What can hang from each mark:
fakam: kapu kepir zama
roseg: numaz zama
gena: sofemo
zama: fakam nege roseg
sofemo: fakam gena
kepir: fakam nege
nege: kepir zama
kapu: nege

Each row was made from one small tree. The marks that hang from a mark follow it in brackets, in alphabetical order. Every link used is in the known rows. Write each row's tree.
Known rows:
fakam[kapu kepir zama[roseg[numaz]]]: [ 3.790  0.084  2.257  4.423 -0.060  3.672 -7.674  4.929  2.170  3.351
  4.159 -2.151  5.822 -1.998 -2.414  0.110 -1.321 -1.860  5.041 -2.291
  0.426]
roseg[numaz zama[fakam]]: [ 0.443 -2.249  2.211  3.909  1.108  2.659 -1.519 -0.960 -2.496  3.081
 -0.068 -1.111  0.530 -4.164  1.522 -2.196  3.699 -2.599  4.220 -1.736
 -2.261]
kepir[nege[zama]]: [-0.096 -2.758  0.037  2.839 -0.773  0.925 -3.271 -0.762 -1.375 -0.717
 -0.049 -3.273  0.020 -6.762  0.835 -2.146 -1.740 -2.706 -0.284 -1.371
 -1.609]
kapu[nege[zama]]: [-2.067 -1.567  1.122  1.473  1.437  0.028 -2.977  0.303  0.846  2.516
 -0.349 -2.957 -0.225 -5.230  2.025 -1.367 -1.879  0.716  0.075 -1.404
  1.108]
fakam[zama]: [ 1.203 -1.282 -0.018  1.828  1.022  1.184 -3.120  3.310  0.348  4.056
  2.647 -2.174  1.376 -4.149 -0.198 -1.449 -0.227  0.072  3.254  0.314
  0.237]
fakam[kepir zama]: [ 2.234 -0.227  0.473  3.833  1.199  2.383 -4.098  4.203  0.718  4.933
  2.836 -3.069  2.521 -2.295 -0.779  0.546 -1.910  0.021  2.284  0.489
  0.215]
zama[fakam[kapu] nege[kepir] roseg[numaz]]: [ 1.406 -1.501  1.235  2.491  0.251  2.322 -4.176 -0.576  0.198 -2.196
  1.346 -2.636  4.590 -6.835  0.045 -2.384  0.902 -2.836  6.090 -5.048
 -2.957]
sofemo[fakam gena]: [ 2.608 -0.960  1.183  6.954 -0.498  0.096 -0.923  1.807 -4.017  4.214
 -1.040 -3.196  3.064 -1.852  0.883 -0.534  1.701  2.076  0.477 -4.395
 -0.440]
roseg[zama[fakam nege]]: [-0.378 -0.673 -0.958  3.764  1.101  1.593 -1.628 -0.521 -2.590  2.066
 -0.823 -0.800  1.454 -4.613  2.001 -2.708  1.169 -3.052  4.287 -0.493
 -4.165]
kapu[nege[kepir zama[fakam roseg]]]: [-1.635 -0.728  1.270  1.553  3.763 -1.369 -3.346 -0.191  3.693 -0.718
 -2.553 -2.660  1.769 -7.060  1.328 -0.278 -1.081 -0.196  3.213 -3.107
  2.687]
sofemo[fakam[zama]]: [ 1.953 -0.677  0.542  3.439  0.220  0.340 -3.138  3.949 -1.854  6.083
  0.896 -2.153  2.004 -2.433 -0.397 -0.603  0.881  0.039  3.578 -0.538
  1.589]
kepir[nege]: [ 0.313 -1.900 -0.613  4.519 -1.013  1.147 -2.328  0.670 -1.329 -0.367
  1.347 -2.974  0.597 -6.209  0.848 -2.079 -0.277 -1.230  2.108 -0.284
 -2.288]
fakam[kapu[nege] kepir]: [-0.808  2.046  1.519  4.508  0.663  1.246 -4.032  3.163  1.936  3.906
  2.180 -1.461  3.667 -2.348  1.058  0.770 -2.639  2.133  1.102 -1.197
  0.412]
gena[sofemo[fakam[kapu[nege]]]]: [-2.261  1.791  2.599  3.645  0.625 -1.756 -3.167  3.967 -1.170  4.281
  0.022  0.491  3.249 -2.026  0.699 -3.128 -0.896  2.908  3.049 -4.120
  1.137]
gena[sofemo[fakam[kapu kepir zama[nege roseg]]]]: [ 2.461  2.518  0.537  5.438  0.055  0.910 -7.877  7.135 -0.397  3.577
  0.994 -0.889  7.152 -0.666 -3.140 -2.007 -3.936 -1.436  6.061 -4.007
 -0.917]
nege[kepir zama[roseg]]: [-0.068 -3.045  0.875  1.377  1.563  0.961 -4.166  0.402  1.524 -1.136
 -1.486 -5.319  1.869 -7.262  1.049 -1.249 -2.598 -0.458  1.653 -3.755
  0.267]
zama[fakam[kapu kepir[nege]] roseg[numaz]]: [ 2.718  0.644  1.745  7.498 -0.110  2.873 -5.529  1.625  0.612 -1.174
  1.871 -0.930  5.438 -3.903 -1.764  0.070  0.526 -4.413  5.207 -3.331
 -1.848]
sofemo[fakam[kepir] gena]: [ 3.506 -0.035  1.585  8.872 -0.322  1.213 -1.929  3.004 -3.713  5.084
 -1.038 -4.092  4.080  0.236  0.192  1.634 -0.070  2.265 -0.405 -4.391
 -0.436]
nege[kepir[fakam[kapu]] zama]: [ 0.228 -0.217  2.846 -1.199  1.182  0.267 -3.434 -1.346  0.682  1.081
 -2.044 -1.980  2.209 -6.105  1.925 -2.506 -1.445 -1.071  0.293 -3.622
 -1.682]
zama[fakam[kepir] roseg]: [ 1.253  0.765  0.281  6.820  3.826  2.243 -3.404  3.588  1.290  1.178
 -0.197 -2.386  4.228 -2.679 -0.549  1.090 -0.601 -1.108  5.108 -2.286
 -0.591]
fakam[kapu]: [-0.201 -0.064  0.663  2.409  0.088  1.814 -2.578  2.109 -0.593  2.332
  2.302 -1.001  3.137 -4.265  1.050 -1.739 -0.563  0.508  1.866 -2.290
 -1.555]
kapu[nege]: [-1.648 -0.655  0.606  3.161  1.167  0.023 -1.937  1.832  1.003  2.946
  1.207 -2.655  0.279 -4.600  2.033 -1.295 -0.307  2.230  2.405 -0.152
  0.479]
kapu[nege[kepir[fakam]]]: [-0.921  0.148  1.884  1.483  1.806 -1.376 -1.815 -0.448  2.067  1.836
 -1.683 -3.376 -0.045 -5.775  2.621 -2.027  0.374  2.132  3.141 -0.387
 -0.309]
nege[kepir[fakam]]: [ 0.595 -1.142  1.666  1.406  1.536  0.309 -1.386 -0.658  0.026  1.302
 -1.502 -3.900  0.394 -5.721  2.041 -2.342  0.731  0.863  2.855 -1.269
 -2.262]

Which tree is each row?
[ 1.691 -2.352 -0.017  5.035  1.251  2.844 -3.644  0.397 -1.042 -1.138
  1.051 -3.007  2.604 -5.206 -0.228 -2.604  1.967 -3.425  7.071 -3.373
 -3.346]
zama[fakam nege roseg[numaz]]
[ 2.628 -3.031  1.625  6.256 -1.080  3.381 -6.896  0.570 -0.043 -1.559
  0.347 -5.454  2.078 -4.912 -1.076 -0.426 -2.210 -4.281  1.795 -3.009
 -1.695]
fakam[kepir[nege[zama[roseg[numaz]]]]]
[ 1.437 -3.097  1.314  4.558  0.654  1.553 -4.604 -1.164 -0.526 -2.710
 -0.598 -2.417  1.520 -6.710 -0.835 -2.100  1.211 -5.545  4.258 -3.608
 -1.151]
kepir[nege[zama[fakam roseg[numaz]]]]
[ 0.895  1.721  1.402  4.401  3.107  2.161 -5.339  2.624  1.829  1.082
 -0.724 -0.302  5.903 -2.926 -0.835  1.006 -2.480 -2.727  2.536 -4.410
  0.035]
nege[zama[fakam[kapu kepir] roseg]]
[ 1.145  0.910  0.255  5.748 -1.569  2.218 -4.212  2.111 -0.421  0.895
  2.385 -1.668  3.997 -3.803 -0.057 -0.034 -2.401 -1.461  0.845 -1.242
 -2.291]
fakam[kapu kepir[nege]]
[ 2.813 -2.591  1.186  3.268  0.460  2.617 -5.710  3.413  1.312  2.333
  3.037 -3.478  2.389 -4.406 -1.428 -1.808  0.917 -1.703  6.283 -1.436
  0.388]
fakam[zama[roseg[numaz]]]
[-2.666 -0.024  3.686  0.454  0.567 -2.551 -3.863  1.117 -0.593  2.607
 -2.121 -1.413  2.403 -4.615  1.366 -2.855 -2.953  2.529 -0.035 -5.996
  2.395]
gena[sofemo[fakam[kapu[nege[kepir zama]]]]]
[ 1.404 -2.106  1.464  5.024  2.421  2.515 -3.099  1.397 -0.071  0.072
  0.731 -2.363  2.439 -4.613 -0.367 -1.598  2.936 -2.031  6.559 -3.417
 -1.100]
zama[fakam roseg[numaz]]
[-0.560  0.708  2.166  3.616  0.229 -0.056 -2.950  3.860 -3.253  3.511
  0.059 -0.051  3.676 -2.295  0.109 -3.482 -0.647  1.625  2.645 -5.189
 -0.894]
gena[sofemo[fakam[kapu]]]
[ 0.847  0.611  1.371  1.721 -0.652  0.141 -4.339 -1.167 -0.444 -0.071
 -1.269 -0.094  2.070 -5.673  0.691 -3.244 -0.928 -4.018  0.954 -1.729
 -3.026]
kepir[fakam[kapu] nege[zama]]
[-2.129 -2.454  1.679 -0.059  1.286 -0.716 -2.737 -1.068  1.526  0.980
 -0.970 -4.698 -0.384 -7.101  2.566 -1.039 -2.509  1.770 -0.712 -2.012
  1.686]
kapu[nege[kepir zama]]
[-0.581 -1.679  2.584  3.213  2.909  0.570 -4.275 -0.032  1.979  0.364
 -0.781 -2.005  1.170 -5.228  0.422 -1.257  1.153 -2.120  4.515 -3.586
  1.489]
kapu[nege[zama[fakam roseg[numaz]]]]
[-2.067  0.708  3.358  1.732  1.052 -2.572 -5.690  2.473  1.432  1.062
 -2.817 -1.806  4.065 -4.890  0.274 -2.598 -3.447  1.677  2.572 -6.615
  2.977]
gena[sofemo[fakam[kapu[nege[kepir zama[roseg]]]]]]
[ 2.434 -0.551  2.713  3.148 -0.998  1.482 -6.923 -0.954  0.548 -1.608
 -1.085 -1.309  2.955 -5.762 -0.683 -3.574  0.264 -5.751  4.182 -3.521
 -2.861]
kepir[fakam[kapu] nege[zama[roseg[numaz]]]]
[ 0.723  0.606  2.210  0.623  0.888  0.270 -2.397  0.084  0.516  1.407
 -0.498 -1.770  2.814 -5.415  1.855 -2.408  0.239  0.462  2.620 -2.415
 -2.234]
nege[kepir[fakam[kapu]]]
[ 3.999  1.058  0.060  4.685 -2.324 -0.077 -3.890  2.819 -3.179  5.283
  1.437 -0.646  5.966 -1.605 -1.096 -1.458  0.194 -0.392  1.911 -3.698
 -1.061]
sofemo[fakam[kapu zama[nege]] gena]
[-1.350 -0.294  3.617  1.437  0.212  0.281 -2.347 -1.948  0.664  2.512
  0.369 -0.183  2.279 -5.679  2.465 -1.753  2.348 -0.568  3.358 -2.481
  0.357]
roseg[numaz zama[fakam[kapu[nege[kepir]]]]]
[ 0.924  2.108  2.030  6.157 -1.115 -1.680 -2.068  2.301 -1.587  5.250
 -0.300 -0.565  4.658 -1.503  1.030 -0.108  0.894  3.326  0.603 -4.363
  1.573]
sofemo[fakam[kapu[nege]] gena]
[ 0.447  2.792  1.347  2.818  0.737  0.703 -5.363  4.666  3.226  5.850
  3.634 -0.278  4.258 -1.921 -0.568  1.069 -2.802  1.215  2.232  0.372
  2.299]
fakam[kapu[nege] kepir zama]
[ 2.545 -1.265  2.289  5.503 -1.666  3.589 -7.752  0.934  0.508 -1.265
  1.352 -3.268  4.406 -4.695 -1.483 -0.484 -2.899 -4.588  1.622 -4.086
 -1.535]
fakam[kapu kepir[nege[zama[roseg[numaz]]]]]
[-2.345 -1.380  1.817  0.281  3.209 -1.322 -1.345 -1.592  1.566  0.747
 -1.632 -2.396  0.070 -6.906  2.368 -0.641 -0.674  0.591  0.645 -2.437
  2.060]
kapu[nege[kepir zama[fakam]]]
[ 3.015  2.795  0.093  3.481  0.021 -0.480 -6.613  3.106  2.977  0.981
  0.783  0.827  4.720 -4.934 -2.038 -2.697 -0.079 -4.060  7.028  0.344
 -1.097]
kepir[fakam[kapu zama[roseg]] nege]
[-1.553 -0.904  0.761  2.842  2.175 -0.107 -4.948  1.783  2.935  0.851
 -1.068 -3.174  1.521 -5.391  1.049 -1.011 -2.308  0.039  2.787 -1.828
  1.743]
kapu[nege[zama[roseg]]]
[ 0.955 -3.595  0.671  3.641 -1.913  3.595 -3.406 -1.052 -3.459  2.265
  1.067 -3.933  0.233 -4.816  1.809 -3.782  0.934 -2.930  3.377 -1.337
 -4.984]
roseg[numaz zama[nege]]
[ 0.644  2.168  0.767  6.436 -0.391  1.766 -3.302  0.523 -1.008  1.984
  0.100  1.348  4.367 -3.378  0.427 -0.097 -0.352 -3.850  2.422 -0.622
 -2.585]
roseg[zama[fakam[kapu kepir[nege]]]]
[ 2.560  0.767  1.732  5.995 -1.472  0.220 -1.685  2.247 -3.610  4.473
 -0.219 -1.163  5.284 -1.428  0.546 -0.558  1.132  1.770  0.265 -5.494
 -0.454]
sofemo[fakam[kapu] gena]
